Each row comes from the steps of one path. Every step used is in the known rows, and no mark comes twice. Write the path behind each row, first mark first.
Known rows
gide > lafad > luzam > zokom > zirof: [ 13.1  16.5   2.9  26.6  -4.9  38.6 -27.0 -19.3  15.7  13.9   0.5  -0.1
  34.4  -8.1  -7.8  14.1 -24.9  25.5  19.8 -24.5   0.0]
rezi > lafad: [-23.4  15.6 -10.3  66.7 -13.9  10.0 -45.4  -2.8  22.6 -17.9   6.7   2.2
  32.2   7.3 -18.0   2.4  -9.7   1.7  16.2 -26.1 -20.3]
pasuk > lafad: [  6.8  43.7 -17.5  29.0 -14.0   8.0 -28.2   9.7  24.4  17.0 -15.5   1.1
   0.5  -9.2  -6.3  -2.1 -15.7   4.0   5.0  -9.0  -4.8]
gide > zokom > luzam: [ -9.0  20.4 -15.9  44.2   9.7  10.6 -28.5 -20.7  28.2  44.9   5.8  37.3
  11.7  -1.5   8.3  13.4  -3.0  23.9  21.3   2.7 -57.4]
zirof > zokom > luzam > lafad: [-39.9  24.7 -22.1  12.6 -13.4 -17.3   8.4  29.2  41.9  29.9 -18.1   9.1
  29.1   5.8 -11.4   3.1 -25.7  24.5  -6.7   4.3  -9.0]
ganeli > zokom > luzam > lafad > pasuk: [ -8.1  21.6 -10.0  25.7 -11.9  -6.9  18.9   4.0  42.2   9.9   6.4  27.8
  27.6   6.9 -11.4  38.1  15.1  29.6  -9.7  11.5   7.1]
pasuk > lafad > luzam > zokom: [ 24.0  26.2   8.1  15.6  -3.3  28.1 -19.2   2.8  30.8  38.6 -20.8  -9.6
  14.1 -27.3 -16.0   0.9 -14.3  25.1  23.7 -11.6  21.6]
luzam > lafad > gide: [-19.6  26.3 -10.4  23.5 -26.0  -5.1   0.6   4.6  25.4 -15.9 -39.5   1.2
  27.0  -8.4  11.7 -13.3  -9.2  10.7   0.2   0.7  24.1]
zokom > luzam > lafad > gide: [-15.9  18.2  -7.6  12.7 -17.6 -13.3   3.7   1.1  27.6   5.5 -25.5  33.5
  29.8   7.8  10.9   7.9   2.9  22.8   0.5  20.3   9.0]
zirof > zokom > gide: [ -8.8  18.6  -7.3  18.6  -7.9  -4.8   3.9  25.7  37.4  -8.8 -27.1 -15.1
   1.1  -0.7 -13.8  10.6 -25.0  18.0   5.9 -15.0 -36.9]
rezi > lafad > pasuk: [ -0.9   3.3 -16.4  47.8 -14.9  13.2 -30.5 -13.6   9.9 -44.9   7.7   2.7
  25.4   2.7 -18.9   8.8   4.2   2.8   9.0 -17.4  -9.3]
gide > lafad: [ 10.1  29.5 -20.6  27.4 -17.7  14.4 -27.7  -9.8  23.2   8.7  -6.7   8.8
   3.3  -0.8 -12.5   1.3 -21.3  -0.3  17.1 -23.8  -4.9]
gide > zokom > luzam > lafad: [-23.4  29.9  -9.0  34.1   7.2  -3.8  -6.9 -21.3  31.5  58.0  -6.3  38.2
  27.4  -7.1  17.2   1.3 -12.8  30.6   7.8  18.5 -26.2]
lafad > gide: [ -4.3  17.5 -17.0  34.5 -23.2   9.3 -21.2   5.1  22.8 -28.9 -27.4   1.3
  11.2  -3.2   2.9  -0.2   0.5   4.9  13.0 -15.6  -7.6]
zirof > zokom > pasuk > lafad > rezi: [ -2.9  47.4 -15.1 -31.5 -23.2   0.4  -4.2  40.0  21.5  53.6 -33.8 -22.0
  -8.8   9.0 -18.7  -2.5 -10.7  23.7 -11.9  15.0 -11.7]
luzam > lafad > rezi: [-33.3  50.5   0.9  19.2 -26.4 -16.5 -23.0  16.8  20.3  16.2 -40.9  -7.2
  12.7  -8.6  -1.8 -12.2 -18.2  18.0 -13.4   2.2   4.7]
zirof > zokom: [-29.1  24.0 -32.3  33.4 -18.9   5.3 -16.1  33.3  37.0  -4.7 -20.5 -22.9
  10.5  -4.4 -19.2  -5.6 -28.5   6.4   6.5 -31.0 -25.7]
gide > zokom > pasuk > lafad > rezi: [ 14.2  52.4  -2.0  -9.9  -4.1  14.3 -19.4 -10.4  10.2  81.8 -23.0   7.6
 -11.4  -5.0   9.2  -5.1   3.0  29.2   2.0  30.1 -28.3]
lafad > rezi: [-18.1  40.8  -6.1  29.6 -23.1  -2.1 -43.9  16.7  18.8   2.9 -27.4  -8.4
  -2.3  -1.9 -11.5  -0.6  -9.5  11.2  -0.2 -12.9 -27.6]
rezi > lafad > luzam > zokom: [ -5.1  -1.3  15.0  53.1  -3.3  30.4 -36.4  -9.7  28.6   5.0   2.1  -7.6
  45.9 -10.7 -28.0   5.5  -9.0  23.8  34.6 -28.3   5.6]
rezi > lafad > gide: [-10.0   5.1 -13.9  50.3 -23.8  12.0 -29.5 -11.6  15.6 -39.7 -10.2   0.5
  37.7   9.5  -6.2  -4.7   9.8  -0.7  18.5 -17.0   5.2]
zokom > gide > lafad: [ 30.7  24.8   4.8  11.0  -6.0   3.6  -7.2 -17.1  24.5   2.9 -13.5  17.5
  -5.8   3.9  -7.8  16.0 -16.7  11.9  15.7  -8.2 -15.8]
luzam > zokom > gide > lafad > rezi: [ 27.3  31.0  43.1 -16.3  -8.3  13.3 -13.2  -8.7  22.3  21.1 -19.9   1.5
  -1.5  11.3 -17.7   4.0 -16.6  18.6  23.0   6.0  20.1]
lafad > pasuk: [  2.9  15.7 -20.4  31.6 -13.9   9.3 -22.2   2.2  16.3 -33.1  -9.1   3.4
  -0.3  -9.6 -10.1  13.6  -6.0   7.6   3.0 -16.1 -21.5]

Write each row's path
[-30.8  32.5 -19.0  40.9  -9.6  10.4  -1.7 -29.9   7.8  -2.7 -25.8   6.8
  46.0 -11.8  45.0 -16.6  -9.3  19.3  -5.8  10.5  -7.1] : luzam > lafad > gide > zokom > zirof
[ 29.5  38.2  13.1 -10.4 -15.1  -6.1 -15.0 -14.3  13.8  13.1 -30.8   5.2
 -14.8   6.9  -9.2   8.4  -5.9  16.0   6.1   3.5 -12.2] : zokom > gide > lafad > rezi
[ 39.4  11.5 -18.9 -13.1  -7.9   2.3  21.1  -8.9  27.9  20.7 -38.7 -16.1
  -2.8 -17.2 -20.0  11.7 -11.6  30.8  15.3 -19.6 -16.3] : zirof > zokom > gide > lafad > luzam
[-25.9  13.4 -25.8  -3.6 -24.0 -16.3  25.2  20.7  35.4   7.9 -35.0   6.5
  33.7   8.6  -0.2  -4.4  -5.2  22.2  -3.1  14.6  15.6] : zirof > zokom > luzam > lafad > gide
[-19.9   3.3  12.4  65.7  -1.5  35.7 -46.1 -12.1  14.6 -12.0  13.3  -5.5
  63.0  -0.1 -13.8  15.8 -15.1  26.8  17.5 -27.1 -14.9] : rezi > lafad > luzam > zokom > zirof
[ 28.1  16.9  35.8   4.9   1.5  23.6  -5.0 -12.1  33.9  10.5  -2.6  13.2
   8.3   7.7 -15.5  11.7 -27.2  13.3  32.9  -5.9  15.0] : luzam > zokom > gide > lafad
[ 19.9  20.6 -13.9  -5.8 -11.9   2.2  12.7   2.0  31.7   5.5 -23.3  -9.2
  -1.9   4.0 -18.1   3.7 -24.7  11.4  13.4 -14.2 -11.0] : zirof > zokom > gide > lafad
[-12.5  23.9 -13.9  22.0 -17.0  -4.6  -0.6   3.3  19.1 -20.4 -21.3   4.9
  15.9 -15.2  -0.7   1.3 -15.0  13.7 -10.0  -0.3  11.1] : luzam > lafad > pasuk
[  4.5  43.2  33.7 -20.5  -9.6  21.8 -23.7  25.9  23.3  59.1 -14.3   1.7
   2.0  12.0 -16.2   6.0 -14.3  26.5   7.7  24.3  13.9] : luzam > zokom > pasuk > lafad > rezi
[-28.0  28.2  -3.2  29.3  -8.1 -14.5 -11.9  10.1  34.5  26.9  -8.4  36.5
  24.8   4.0  -0.6  15.4 -17.5  25.1  -3.4  11.3 -14.9] : zokom > luzam > lafad
[  0.6   4.6  24.7  16.3   4.2  32.2 -18.6  15.6  35.5  40.4  -6.5   9.4
  17.5  -9.6 -19.1  30.0 -16.2  45.6  23.9  -7.7 -22.8] : lafad > luzam > zokom > pasuk
[ -0.4  14.6  42.4  26.8   5.9  17.3 -15.6  10.9  39.8  -3.2  -7.2   7.6
  11.2   2.6 -11.4  17.6 -27.2  20.7  25.0  -6.7 -11.5] : luzam > zokom > gide
[-35.6  37.6 -16.8  76.9 -13.6  18.0 -30.2  14.5  36.0 -14.5  14.5  -2.2
  32.1   9.6  -4.2  34.0 -10.1  13.7  -6.8 -30.6 -41.5] : ganeli > zokom > zirof
[  5.8   9.5 -19.3  27.2  -0.8  11.6 -12.5 -29.6  22.3  23.2 -11.8  34.8
  16.4   1.7  20.0   6.2  17.9  21.6  24.7  12.2 -33.5] : lafad > gide > zokom > luzam
[ 21.4  26.9  -7.7 -10.3 -17.0  14.3  -1.5   8.4  17.4  18.9 -24.1  14.2
   1.6   6.0   4.8  10.4   6.6  17.9   3.9  20.0   2.7] : zokom > pasuk > lafad > gide
[ 19.0  19.0  23.0 -16.0 -10.1  33.1  -0.3  13.7  27.4  26.7 -14.0  10.8
  15.8  11.1  -2.4   5.9  -3.8  19.5  21.0  22.1  34.4] : luzam > zokom > pasuk > lafad > gide
[ 30.2  25.3 -22.8   5.3   0.0  12.1  -3.4 -33.7  17.1  45.4 -16.4  32.1
  10.0  -2.2  22.4  -4.0  22.7  17.9  19.1  28.2  -5.8] : pasuk > lafad > gide > zokom > luzam
[-19.0  11.3 -20.9  66.6  -7.3  27.4 -32.0 -46.4  -1.2 -26.0   3.4   5.3
  55.9   8.0  26.8  -9.4   9.1   8.1  13.2  -7.2 -27.7] : rezi > lafad > gide > zokom > zirof
[ -2.3   0.3  -5.8  32.1  -2.4  28.5 -13.0 -34.4  12.1  16.1   0.9  19.0
  35.8  10.7  11.3   1.2  17.7  21.3  25.6  10.4 -23.0] : rezi > lafad > gide > zokom > pasuk
[-13.4  21.8  -3.2   5.8  -4.7  11.1  16.7 -18.0  22.4  37.7 -29.0  21.3
  26.1  -8.2  30.4  -6.9  -0.7  33.0   6.9  27.4  -4.0] : luzam > lafad > gide > zokom > pasuk
[ 41.7   8.5 -20.2 -24.7 -12.2   4.3  29.4  -8.9  18.3 -20.6 -21.6 -10.1
  -8.6   1.1 -18.6   9.6 -11.2  11.9   6.4  -6.1   0.9] : zirof > zokom > gide > lafad > pasuk
[ 12.3  38.2  -9.1  11.0   7.0  23.9 -11.9 -14.2  21.0  70.2  -4.6  19.1
  -1.4  -9.1  11.6   3.8  -8.0  25.2  11.9  17.8 -32.5] : gide > zokom > pasuk > lafad
[ 32.1  17.0 -27.0   9.8 -18.8  16.6 -12.1 -20.4  10.7 -18.3  -4.8   8.2
  -3.2  -4.9 -12.9   7.3  -6.3   0.8  11.3 -15.4   6.1] : gide > lafad > pasuk
[  6.5  56.9  -9.7   7.6 -23.7  -2.6 -35.1  12.6  13.5  26.9 -33.3 -10.7
  -8.7  -6.2  -8.2 -10.5  -4.5   8.0  -4.7   3.2   0.4] : pasuk > lafad > rezi
[-14.3  27.5 -16.1  27.5 -12.2   5.7   7.0 -26.1  22.2  13.9 -37.8   4.6
  29.5 -21.4  30.5 -27.0  -3.1  15.6  11.1   7.7  13.7] : luzam > lafad > gide > zokom
[ 20.1  32.8 -20.5  12.3 -24.3   9.0 -11.4   0.7  18.7  -5.4 -32.3  -1.3
   5.2  -6.4   5.0 -10.4   5.3   1.7   8.2   0.0  19.1] : pasuk > lafad > gide
[ 20.2   6.4  36.8  20.9   8.9  17.3  -8.6  -0.2  35.8  10.1 -23.2   2.3
  11.0 -18.5 -13.0  24.8 -15.0  41.1  27.3 -12.0 -17.7] : lafad > luzam > zokom > gide
[ 33.4  29.3 -14.0   5.1  10.4  25.1  -4.1 -24.6  17.7  86.5 -21.3  13.7
  -1.1 -29.2   9.7  10.8   5.4  44.7  14.4  12.8 -38.1] : gide > zokom > pasuk > lafad > luzam
[-17.7  13.3 -28.1  -5.5 -15.0 -15.7  23.3  19.8  29.1   3.4 -16.6   7.7
  22.8   2.3 -12.2   9.8 -11.3  25.2 -13.3  13.1   3.1] : zirof > zokom > luzam > lafad > pasuk
[  5.3  42.3  -4.2  20.4 -10.5  18.3  -1.3  21.0  45.2  49.6   6.6   9.7
   5.1   8.7 -16.2  32.9   3.8  23.6   0.3   2.4 -10.2] : ganeli > zokom > pasuk > lafad
[ 10.2  38.7 -29.1  28.1  -7.4  25.1 -14.4 -33.4   1.1   7.8 -18.7   3.1
  23.6  -9.1  38.1 -14.1   4.9   9.7   2.3   9.8 -11.9] : pasuk > lafad > gide > zokom > zirof
